Each row was made from one small tree. Brackets hold a mark, then the marks that hang from it, in the order of their numbers. Every link used is in the known rows. Write each row's tree.
Known rows
{K367 K911}: [ 16 -22 -31   1 -40 -24   7 -31  28 -11 -47 -15  -6  39  37 -18   6  11
  50]
{K551 K522 {K911 K134 K627}}: [ 46   0 -47   5   3 -42  22  15 -15   9   6  -7 -34  38 -25 -32 -12  10
  52]
{K522 K134 K551 K627}: [ 36 -24 -40  31 -48 -10  72  -2  17   7 -60  20  -6  32 -54   6 -23  24
  23]
{K367 {K627 K134} K911}: [  3 -22 -23   5 -50  -2   7 -50  21   9 -37   1 -34  -1  38  -2  21  24
  56]
{K627 {K134 K367} {K551 K522 K911}}: [ 40 -31 -47  24  -5  12  56 -14   6  24 -45   9 -23  36 -41 -18  30   8
  51]
{K911 K134 {K367 {K627 K551}}}: [ 33 -34 -62  -4 -49 -12  13  12 -35   9   7   2 -33   9  18   0  23  42
  35]
{K627 {K134 K367 K911} K551}: [ 28 -20 -38  32 -46  20  48 -42  21   9 -63  15 -22  27 -17  16  38   5
  47]
{K911 {K134 K367} K627}: [ 46  -2 -53 -20 -45  -3  14 -12 -23 -25  -4   0 -21  41  11 -14  23  21
  66]
{K911 {K134 K367}}: [ 29   4 -51 -15 -38 -10  15  -2  -4 -33 -16   1 -19  42  27 -12  21  13
  70]
{K627 {K134 K911}}: [  3  10 -17  31 -36 -21  27 -34  44  -1 -55   5 -20  26   2  13   9 -10
  50]
{K627 {K134 K911} K551}: [ 25 -20 -26  44 -37  -7  39 -37  26  17 -62   9 -24  19 -11  14  13   1
  36]
{K522 K551}: [ 37 -24 -37  16 -51 -24  39 -14  17 -12 -55  12  11  53  -1 -12  -7  12
  37]
{K627 {K134 {K367 K911}} {K551 K522}}: [ 31 -37 -35   3 -30  26  35 -43 -12  30 -56   2 -27  17  -9 -25  46  19
  56]
{K911 K134 K367}: [ 16   6 -47 -17 -35 -30   2  18  -7 -17  -7  -7 -13  29  30 -13  17  12
  49]
{K551 {K522 K134} {K911 K367 K627}}: [ 25  -7 -36   7   5 -17  23  18   7  29 -21  -8 -13  36 -62 -14   6  21
  36]
{K551 {K911 K134 {K367 K627}}}: [ 16  -8 -61   1 -23 -28  10  23   6   2  19  -2 -35  19  13  -6  10  28
  41]
{K551 {K522 K134}}: [ 12   0 -18  10  -9 -23  20   5  11   1 -51  -7 -15  39 -21  -9 -10  11
  56]
{K551 {K522 {K134 K367 {K911 K627}}}}: [ 27   6 -28  13 -27   8  30 -16   0  16 -39   2 -26  40 -62   6  15  17
  58]
{K911 {K134 K367} {K627 K551}}: [ 66 -28 -60  -7 -46   8  27 -13 -40  -7 -12   4 -25  35  -4 -10  30  31
  52]
{K367 K627}: [ 14 -22 -39   6 -56 -22  16 -14  12 -23 -20  -4 -14  43  29   1   1  22
  52]
{K134 K911}: [ 12   0 -29  26 -42 -33  22 -18  40 -16 -44  -4  -7  53   6   7  -4  -4
  46]

Which tree is each row?
[ 52 -26 -56 -10 -41 -14  14   5 -44   8  -3  -4 -18  21  -5 -13  23  31
  31]
{K911 K134 K367 {K627 K551}}
[ 33 -35 -37  38  -9 -14  46 -23  35  14 -56   8 -16  27 -15  -4   7   6
  36]
{K627 K134 {K551 K911}}
[ 35 -31 -59  -6 -37 -16  18  27 -56  22  17  -1 -41  13  -4 -17  21  38
  41]
{K911 K134 {K367 {K627 {K551 K522}}}}
[ 30 -12 -30  20 -19 -18  32 -30  33   2 -34   1 -14  35 -16  -7   6   4
  49]
{K551 {K911 {K627 K134}}}
[ 36 -29 -37   8 -33  19  49 -23 -17  12 -49   8 -18  34 -22 -16  38  11
  58]
{K627 {K134 K367} {K551 K522}}
[ 40 -20 -41  17 -32  -5  47 -18  18  30 -36  19   2  23 -47 -11  19  17
  22]
{K522 {K551 {K911 K367 {K627 K134}}}}
[ 13 -13 -29  -7 -44  18  17 -53  25  -4 -58   1 -16  22  28 -11  42  12
  66]
{K627 {K134 {K367 K911}}}
[ 26 -50 -54   5 -62  -4  22  -3 -14   4 -16  -2  -9  33  10   3  26  38
  27]
{K911 {K367 {K627 K551}}}
[ 54 -34 -40   4 -27  22  40 -12 -33  20 -44   3 -17  39 -58  -7  21  36
  51]
{K911 {K627 {K551 {K522 {K134 K367}}}}}
[  3 -12 -38  10 -15 -10  31   5  11  27  -4   1 -29  18 -22 -13  25  16
  44]
{K551 K522 {K911 {K367 {K627 K134}}}}
[ 23 -32 -45  25 -15  -6  40  -9  26  23 -43   4  -9  23 -18  -4  28  11
  22]
{K627 K134 {K551 {K911 K367}}}
[ 35 -62 -57   2 -63  25  24 -43  -8   7 -34   1 -25  28  19  -6  37  46
  45]
{K134 {K367 {K627 K551} K911}}
[ 55 -13 -63   6 -24 -28  32  13  -7  19  -2  12 -12  27 -34 -20   5  25
  22]
{K522 {K551 {K911 K134 K367 K627}}}
[ 58 -34 -85  21 -27   1  73  11  -8   2  -7  10 -32  37 -32 -10   8  23
  34]
{K522 {K627 {K551 {K911 {K134 K367}}}}}
[ 25 -48 -28  14 -36   6  26 -40 -17  43 -36   2 -45  -6  -1 -16  23  30
  47]
{K367 {K627 K134 {K551 K522}} K911}
[ 20  -4 -36   7 -55 -21  16 -14  11   3 -18  -9  -1  46 -13   5  18  11
  31]
{K134 {K911 K367 K627}}
[ 30 -17 -35  29 -33  17  51 -27  -1  27 -52  11 -30  31 -39   1  36   4
  54]
{K627 {K134 K367 K911} {K551 K522}}
[ 28  -9 -65   2 -26  -6  25   3   9 -15  10   7 -41  32  10  -6  15  28
  63]
{K551 {K911 {K134 {K367 K627}}}}
[ 22  -8 -36   5 -24 -10  26 -15  24  14 -21   0  -6  29 -20  -9  26   9
  35]
{K551 {K911 K367 {K627 K134}}}
[ 14  -3 -29  30 -37 -11  37  -2  34  24 -65  19  -4  24 -49  19   4  17
  20]
{K522 {K134 {K911 K367}} K551}
